Each row comes from the steps of one path. Every step used is in the known rows, and no mark comes twice. Write the path behind each row, first mark first.
Known rows:
fori-nipiv-nolivur: [ 0.26 -0.06 -0.02  0.01 -0.10 -0.33  0.03 -0.06  0.04 -0.07  0.04  0.11
  0.41 -0.10  0.15  0.04 -0.06 -0.13 -0.07  0.00  0.14 -0.30]
lono-nolivur: [ 0.26  0.12  0.09 -0.05  0.10  0.02  0.17  0.00  0.13 -0.12 -0.03 -0.15
 -0.05 -0.17  0.20 -0.22 -0.01  0.11  0.18  0.20  0.26 -0.30]
muradip-nipiv-fori: [ 0.12 -0.09  0.12 -0.04 -0.02  0.17 -0.03  0.09 -0.07  0.05 -0.03  0.24
  0.32  0.17  0.18  0.05 -0.04  0.09  0.05 -0.02  0.19  0.01]
baza-muradip: [ 0.03  0.03  0.01 -0.07  0.11 -0.03  0.30  0.19  0.00 -0.06 -0.17 -0.24
  0.03  0.29  0.02 -0.21 -0.24  0.51  0.12  0.53  0.13 -0.35]
leteg-nipiv-muradip: [ 0.20  0.09  0.19 -0.07  0.09  0.04 -0.26  0.13  0.05  0.25 -0.03  0.03
 -0.04  0.25 -0.04  0.04 -0.09  0.37 -0.12  0.10 -0.11  0.03]
muradip-nipiv-bimad-pegov-fori: [-0.17 -0.36 -0.15 -0.10  0.22  0.52  0.18 -0.17 -0.10 -0.03 -0.05  0.39
 -0.31 -0.03 -0.05  0.10  0.22 -0.27  0.04 -0.02  0.11  0.40]
nolivur-lono: [-0.03  0.20  0.05  0.19  0.19 -0.49  0.17 -0.03 -0.10 -0.04  0.21 -0.19
 -0.16  0.16  0.06 -0.27 -0.17  0.50 -0.33  0.29 -0.22 -0.16]
nipiv-bimad-pegov: [ 0.06 -0.23 -0.18 -0.04  0.55  0.52 -0.23 -0.09 -0.05  0.05  0.03 -0.05
 -0.26 -0.04  0.00 -0.10  0.10  0.10 -0.01  0.03 -0.09  0.15]
pegov-fori: [ 0.22  0.14 -0.06  0.08 -0.30 -0.17  0.38  0.15  0.02 -0.22 -0.05  0.05
 -0.17  0.08 -0.13 -0.19 -0.05 -0.08 -0.08  0.20  0.02 -0.07]
bimad-pegov-fori: [ 0.07 -0.08  0.01  0.02  0.16  0.20  0.17 -0.05  0.05 -0.06  0.05  0.05
 -0.38  0.07 -0.28 -0.16  0.12 -0.20 -0.05  0.16  0.04  0.14]
fori-nipiv-bimad: [ 0.22 -0.22 -0.29  0.01 -0.06  0.05  0.05 -0.08 -0.14 -0.08  0.01  0.04
  0.18 -0.13  0.21  0.04 -0.03  0.05 -0.07  0.05 -0.01  0.08]
fori-pegov-bimad-nipiv: [-0.33 -0.05 -0.08 -0.01 -0.12  0.17 -0.22 -0.13 -0.01  0.05  0.09 -0.07
  0.17 -0.19 -0.12 -0.02  0.17 -0.21  0.13 -0.10 -0.03  0.00]
bimad-pegov-fori-nipiv-nolivur: [ 0.13 -0.16 -0.03 -0.05 -0.04 -0.06  0.11 -0.14  0.08 -0.11 -0.01  0.27
 -0.06 -0.15 -0.15  0.11  0.12 -0.56  0.04 -0.13  0.16  0.05]
fori-pegov-bimad-nipiv-nolivur-lono: [-0.52  0.26 -0.05  0.08 -0.04 -0.35 -0.18 -0.15 -0.03 -0.03  0.14 -0.06
  0.05 -0.28 -0.05  0.03  0.05 -0.07 -0.01 -0.34 -0.23 -0.16]
bimad-nipiv-fori: [ 0.22 -0.09 -0.14  0.02  0.09  0.16 -0.05  0.14 -0.04 -0.08 -0.07 -0.09
  0.05 -0.03 -0.10 -0.02  0.00  0.25  0.17 -0.33 -0.06  0.10]
muradip-nipiv-nolivur: [-0.01 -0.05  0.12 -0.06  0.15 -0.17 -0.03 -0.04  0.02  0.04  0.02  0.31
  0.44  0.03  0.25  0.03 -0.01 -0.07 -0.03  0.04  0.27 -0.35]
fori-pegov-bimad-nipiv-nolivur: [-0.28  0.09 -0.08 -0.05 -0.19 -0.01 -0.35 -0.05  0.08 -0.03  0.01  0.06
  0.30 -0.33 -0.05  0.06  0.13 -0.35  0.22 -0.36  0.00 -0.21]
pegov-fori-nipiv: [ 0.27 -0.11 -0.09  0.07 -0.41 -0.27  0.46 -0.02 -0.04 -0.20  0.00  0.18
  0.03 -0.02 -0.11 -0.02 -0.02 -0.28 -0.11  0.19  0.11  0.07]
leteg-nipiv-fori-pegov: [-0.04  0.26  0.24 -0.06 -0.14  0.25 -0.32  0.29 -0.02  0.10 -0.03  0.36
  0.26 -0.03 -0.01  0.12  0.05  0.30  0.26 -0.08 -0.06  0.08]
nipiv-fori: [ 0.35  0.16  0.03  0.05 -0.13  0.07 -0.12  0.26 -0.02 -0.08 -0.08 -0.06
  0.06  0.12  0.03 -0.11 -0.13  0.22  0.06 -0.01 -0.05 -0.09]
baza-muradip-nipiv-fori-pegov: [-0.29 -0.11  0.27 -0.21 -0.07  0.41 -0.13  0.18 -0.09  0.11 -0.32  0.20
  0.44  0.25  0.26  0.10 -0.07  0.30  0.38  0.25  0.35 -0.09]
fori-nipiv: [ 0.24 -0.20 -0.03  0.04 -0.07 -0.21  0.09 -0.11 -0.05  0.00  0.10  0.02
  0.30  0.04  0.11 -0.05 -0.03 -0.02 -0.13  0.28  0.13 -0.09]
lono-nolivur-nipiv-bimad-pegov-fori: [-0.16  0.14 -0.06 -0.05  0.28  0.36  0.40 -0.05  0.11 -0.11 -0.05 -0.07
 -0.65 -0.30 -0.03  0.09  0.17 -0.12  0.24 -0.18 -0.01  0.35]
nolivur-nipiv-muradip: [-0.01  0.08  0.20  0.01  0.21 -0.19 -0.28  0.10  0.07  0.29  0.04 -0.51
 -0.04  0.29  0.12 -0.03 -0.13  0.26 -0.25  0.12 -0.12 -0.01]

Which path is each row?
[ 0.38 -0.21  0.02 -0.01 -0.42 -0.16  0.05 -0.02  0.01  0.01 -0.18 -0.05
 -0.09  0.11 -0.03  0.06 -0.06 -0.32 -0.21  0.05  0.09  0.19]  pegov-fori-nipiv-muradip
[ 0.01  0.31  0.05  0.15  0.15 -0.62  0.09  0.01 -0.01 -0.10  0.16 -0.11
 -0.01  0.02  0.14 -0.17 -0.18  0.40 -0.24  0.02 -0.18 -0.40]  nipiv-nolivur-lono
[ 0.15 -0.30 -0.07 -0.06  0.31  0.10 -0.34 -0.04  0.01  0.18 -0.13 -0.39
 -0.06  0.08 -0.04 -0.05 -0.02  0.18 -0.06 -0.14 -0.03  0.07]  bimad-nipiv-muradip
[ 0.35 -0.30  0.10 -0.04 -0.07 -0.05 -0.32 -0.09 -0.01  0.21 -0.05 -0.21
  0.18  0.16  0.16  0.01 -0.09 -0.05 -0.25  0.14  0.08  0.02]  fori-nipiv-muradip
[ 0.10 -0.33 -0.02 -0.01  0.01  0.11  0.23 -0.19 -0.01 -0.03  0.06  0.14
 -0.19 -0.02 -0.21  0.02  0.15 -0.44 -0.05  0.16  0.12  0.26]  bimad-pegov-fori-nipiv
[-0.33 -0.33 -0.13 -0.19  0.21  0.59  0.46 -0.06 -0.08 -0.04 -0.32  0.33
 -0.35  0.17 -0.06  0.11  0.05  0.03  0.24  0.19  0.23  0.27]  baza-muradip-nipiv-bimad-pegov-fori
[-0.35  0.45  0.21  0.08 -0.44  0.05 -0.29  0.23  0.04  0.09  0.09 -0.15
  0.19  0.05  0.01  0.13  0.00 -0.13  0.10 -0.12 -0.20  0.06]  nolivur-nipiv-fori-pegov-bimad
[ 0.09 -0.08 -0.17 -0.02  0.28 -0.19 -0.07 -0.02  0.07 -0.09 -0.02 -0.03
  0.19 -0.19 -0.02 -0.03  0.01  0.05  0.11 -0.28  0.03 -0.25]  bimad-nipiv-nolivur
[-0.21 -0.13  0.00 -0.11 -0.13  0.27 -0.64 -0.08  0.04  0.24 -0.10 -0.25
  0.05 -0.06 -0.08  0.05  0.13 -0.28  0.04 -0.23 -0.06  0.13]  fori-pegov-bimad-nipiv-muradip
[-0.07 -0.02 -0.25  0.07 -0.11 -0.02  0.13 -0.08  0.03 -0.06  0.09 -0.12
 -0.03 -0.05 -0.22 -0.07  0.02 -0.09 -0.01 -0.10 -0.12 -0.01]  pegov-bimad-nipiv
[ 0.22 -0.41  0.06 -0.06  0.02  0.21 -0.14 -0.18  0.04  0.17 -0.09 -0.05
 -0.30  0.11 -0.15  0.10  0.09 -0.52 -0.14  0.02  0.09  0.35]  bimad-pegov-fori-nipiv-muradip
[-0.17  0.20  0.11  0.01 -0.38  0.10 -0.27  0.01  0.02  0.02  0.09 -0.01
  0.20 -0.01  0.01 -0.12  0.05 -0.26  0.01  0.22  0.00 -0.14]  fori-pegov-bimad
[-0.05  0.03 -0.17 -0.05  0.14  0.45  0.25  0.06 -0.04 -0.06 -0.02  0.51
 -0.52 -0.10 -0.33  0.12  0.16  0.05  0.14 -0.14 -0.19  0.46]  leteg-nipiv-bimad-pegov-fori
[-0.22  0.11  0.14  0.05  0.24 -0.53  0.17 -0.13 -0.07  0.03  0.19  0.21
  0.21  0.07  0.30 -0.02 -0.10  0.24 -0.21  0.04  0.05 -0.30]  muradip-nipiv-nolivur-lono
[-0.24  0.28 -0.21  0.16 -0.03 -0.51  0.16 -0.09 -0.02 -0.11  0.14 -0.13
 -0.14 -0.17 -0.12  0.00 -0.09  0.14 -0.11 -0.40 -0.32 -0.19]  pegov-bimad-nipiv-nolivur-lono
[ 0.05  0.30  0.14  0.10  0.02 -0.16  0.00  0.28  0.01  0.02  0.07 -0.22
  0.08  0.19  0.02  0.03 -0.15  0.36 -0.03 -0.07 -0.17  0.02]  nolivur-nipiv-fori
[-0.26  0.56  0.28 -0.02 -0.44  0.19 -0.14  0.19  0.15  0.00 -0.03 -0.16
  0.06 -0.23  0.13  0.13  0.06 -0.19  0.37 -0.26 -0.01 -0.01]  lono-nolivur-nipiv-fori-pegov-bimad
[-0.24 -0.05 -0.06  0.02  0.66  0.35 -0.19 -0.09 -0.02  0.14  0.18 -0.22
 -0.25  0.01  0.01  0.04  0.07  0.24 -0.08  0.02 -0.22  0.25]  nolivur-nipiv-bimad-pegov
[ 0.07  0.21 -0.08  0.15 -0.33 -0.82  0.46 -0.05 -0.04 -0.24  0.06  0.16
 -0.09 -0.10  0.00  0.05 -0.10 -0.09 -0.25 -0.10 -0.10 -0.11]  pegov-fori-nipiv-nolivur-lono
